Known rows, with every way that one mark hangs from another:
q93[q58 q790[q767]]: [-2.91 -4.47 -3.09  0.20 -1.04  1.56 -0.27 -3.68  1.58 -2.59  0.45 -1.34
 -0.92 -0.82 -3.12 -4.20 -4.94  0.61]
q365[q758 q790[q767]]: [ 0.10 -1.26 -3.14  0.31 -0.70  0.16 -0.97 -3.40  2.46  0.23 -1.37  0.93
 -0.50  0.71 -2.12 -1.51 -2.07  1.96]
q93[q790[q767[q629[q58]]]]: [-0.66 -0.20 -4.38 -1.47 -0.68  1.50  0.03 -3.18  1.85 -1.53  2.22 -0.40
 -1.31 -0.75 -4.52 -2.37 -1.55  2.44]
q758[q365[q790[q93[q58] q767[q629]]]]: [-1.50 -1.68  3.05 -2.30 -0.78  0.51 -0.20 -2.71  1.67 -0.40  0.69  1.29
 -2.31 -2.46 -4.10 -2.69  0.31  1.14]
q790[q365[q758] q767[q629[q58]]]: [ 0.62  2.29  1.15  1.08 -0.74  0.45 -1.75 -2.95  2.71  1.18  0.68  1.24
 -1.37  1.03 -3.68  0.08  0.69  2.10]
q629[q58[q93[q790]] q767]: [-1.01 -4.17 -0.48  0.06  0.18  2.13 -0.47 -3.14  1.29 -2.81  0.68 -3.31
  2.21 -0.64 -4.82 -5.77 -4.01  2.14]
q629[q58 q767[q790[q93 q365]]]: [-0.54 -1.53  4.38 -0.72 -2.30  0.93 -0.19 -2.83  1.50 -0.37  0.51  1.55
  1.29 -0.15 -0.40 -3.35  5.92  0.84]
q365[q758]: [ 0.50 -1.30 -2.12  2.99  0.09  0.80 -1.37 -2.61  1.69  0.29  0.00  0.19
  1.12 -0.78  1.23 -3.93 -1.80  2.07]
q767[q629 q790[q93[q58] q365[q758]]]: [-2.53 -1.48  4.96  1.58 -0.83  1.01 -0.63 -1.88  3.82  0.31  2.11  2.24
 -1.02 -2.98  0.91 -0.90  5.45  0.87]
q93[q58 q790[q365[q758] q767]]: [-3.53 -3.55  0.85  2.84 -1.73  1.25 -1.21 -3.34  2.74 -0.90 -0.06 -1.00
 -1.76  0.97 -3.57 -1.10 -1.24  0.64]
q767[q629[q58] q790[q93 q365[q758]]]: [-0.40  1.36  3.39  1.29 -1.13  1.02 -0.87 -1.87  3.14  1.14  1.88  3.21
 -0.55 -1.07  0.67 -0.17  7.98  2.06]
q767[q629[q58[q93]] q790[q365]]: [-0.77 -0.68  3.26  1.69  0.53  0.94 -0.81 -2.02 -0.32 -0.47  3.77  1.36
 -0.36 -1.30 -1.80 -2.33  1.57  2.22]
q758[q365]: [ 0.08 -1.94  0.04  2.52 -0.50  0.53 -0.50 -2.47 -2.36 -0.19  1.59  0.02
 -0.13 -1.07  0.57 -5.39 -0.51  2.21]
q629[q58]: [ 1.48 -1.19 -1.58  2.30 -0.35  1.12 -1.34 -2.96 -0.12 -0.82 -0.37  0.80
  1.29  0.35  0.06 -5.89 -2.72  1.72]
q758[q365[q790[q93 q767[q629]]]]: [-0.53  0.58  0.87 -2.92 -0.60 -0.12  0.41 -2.60  0.87  0.85  2.00  2.21
 -1.72 -1.99 -3.26 -1.67  2.38  2.22]
q758[q365[q790[q767[q629]]]]: [-0.18 -0.36 -0.62 -1.58 -0.59 -0.18  0.28 -2.71 -0.63 -0.06  2.09  0.44
 -2.55 -1.42 -3.90 -1.74 -0.15  2.92]
q629[q58 q767[q790[q93 q365[q758]]]]: [-0.36 -1.08  4.35  0.23 -2.37  1.22 -0.86 -2.67  3.29  0.02 -0.60  0.92
  1.22  0.22 -0.25 -1.54  6.99  1.45]
q58[q93[q790[q365[q758]]]]: [-2.78 -2.86  1.52  4.87  0.51  1.19 -1.28 -2.28  1.21  0.24  2.31 -0.67
  0.53  0.24 -2.41 -2.16 -0.62  1.89]
q790[q93[q58] q365[q758] q767]: [-1.91 -1.18  4.14  1.42 -1.19  0.57 -1.96 -3.27  3.89  1.15 -1.16  1.91
 -0.25  0.45 -1.76 -1.65 -0.17 -0.38]
q365[q758 q790]: [ 0.47 -2.09 -2.03  2.79 -0.23  0.56 -1.03 -2.57  1.78  0.12 -1.01  0.90
  0.43 -0.11 -0.08 -3.24 -0.78  2.37]

Rows:
[-1.57 -3.25  3.36  2.80 -0.50  1.92 -1.50 -2.74  2.54 -1.23  0.13 -3.03
  1.33  1.14 -5.29 -2.51 -0.50  2.18]  q629[q58[q93[q790[q365[q758]]]] q767]
[-3.33 -2.47  0.12  1.25  0.15  0.55 -0.49 -3.26  0.02 -0.21  3.17  0.06
 -0.26  0.69 -4.78 -2.23 -2.75  1.09]  q58[q93[q790[q365 q767]]]
[-1.13 -0.92  0.66 -1.82 -0.21  0.82 -0.94 -3.04  5.79  0.06 -0.89  1.43
 -1.02 -2.10 -3.31 -1.28 -1.04  0.92]  q365[q758 q790[q93[q58] q767[q629]]]
[-0.75 -3.13  4.48  0.43 -0.63  1.01 -0.80 -2.95 -0.23 -1.56  1.23 -0.95
  1.36  0.03 -2.73 -3.67  0.62  1.53]  q629[q58[q93] q767[q790[q365]]]
[ 0.84  1.32 -0.81 -3.19 -0.47  0.55 -0.45 -3.09  3.20  0.37  0.18  3.12
 -0.38 -0.57 -3.77 -2.26  0.36  1.65]  q365[q790[q93 q767[q629[q58]]]]
[-0.93  1.24  1.88  0.85 -1.09 -0.15 -1.39 -3.17  3.18  2.51  0.20  3.04
  0.31  0.94 -1.06 -0.76  2.06  0.53]  q790[q93 q365[q758] q767]
[-1.23 -1.61  0.97  3.66 -1.31  0.43 -0.74 -2.34  0.54  0.45  1.58  1.54
 -0.41 -0.12  2.02 -1.12  4.34  1.79]  q767[q790[q365[q758]]]
[-2.56 -2.97 -3.47 -0.48  0.75  1.07 -0.21 -3.50  0.68 -1.40  2.41 -1.10
  0.48 -0.72 -3.94 -3.72 -5.55  1.49]  q58[q93[q790[q767]]]
[ 1.22  0.69 -2.34 -1.00 -0.45  0.73 -1.21 -3.05  3.50 -0.13 -1.02  0.82
 -1.33  0.27 -4.22 -0.51 -1.05  2.82]  q365[q758 q790[q767[q629[q58]]]]
[-2.44  0.24 -1.24  1.00 -0.81  0.67 -0.19 -2.59  2.97  0.62  3.40 -0.02
 -2.09 -0.45 -4.05  0.93  1.69  2.16]  q93[q790[q365[q758] q767[q629]]]
[ 0.89 -0.40  0.04  0.86  1.90  1.27 -1.43 -2.36  0.78 -0.67  2.20  0.19
  1.26 -1.95 -2.80 -5.07 -4.56  2.52]  q767[q629[q58[q93]]]
[-1.55 -0.62  2.69  2.25 -1.45  0.41 -0.66 -2.21  2.12  1.45  1.55  3.12
  0.41 -0.61  2.77 -1.13  6.93  1.18]  q767[q790[q93 q365[q758]]]
[-2.04 -1.44  0.98  2.30 -0.39  1.27 -1.93 -3.23  1.93 -0.37  0.27 -0.60
 -0.41  2.34 -5.62 -0.62 -1.48  1.73]  q629[q58[q93[q790[q365[q758] q767]]]]
[-1.19 -1.55  0.70 -2.64 -0.12  0.63 -0.21 -3.12  3.81 -0.39  0.34  2.07
 -0.90 -2.52 -3.44 -3.06 -1.87  0.50]  q365[q790[q93[q58] q767[q629]]]
[-1.20 -2.44  0.68 -0.47 -0.89  0.86 -1.50 -3.41  4.79 -0.14 -2.85  1.57
 -0.15 -0.26 -2.10 -2.32 -1.61  0.31]  q365[q758 q790[q93[q58] q767]]
[-1.32 -2.91  0.47 -1.48 -0.81  0.58 -0.76 -3.61  2.85 -0.63 -1.70  2.25
  0.02 -0.70 -2.26 -4.20 -2.68 -0.11]  q365[q790[q93[q58] q767]]
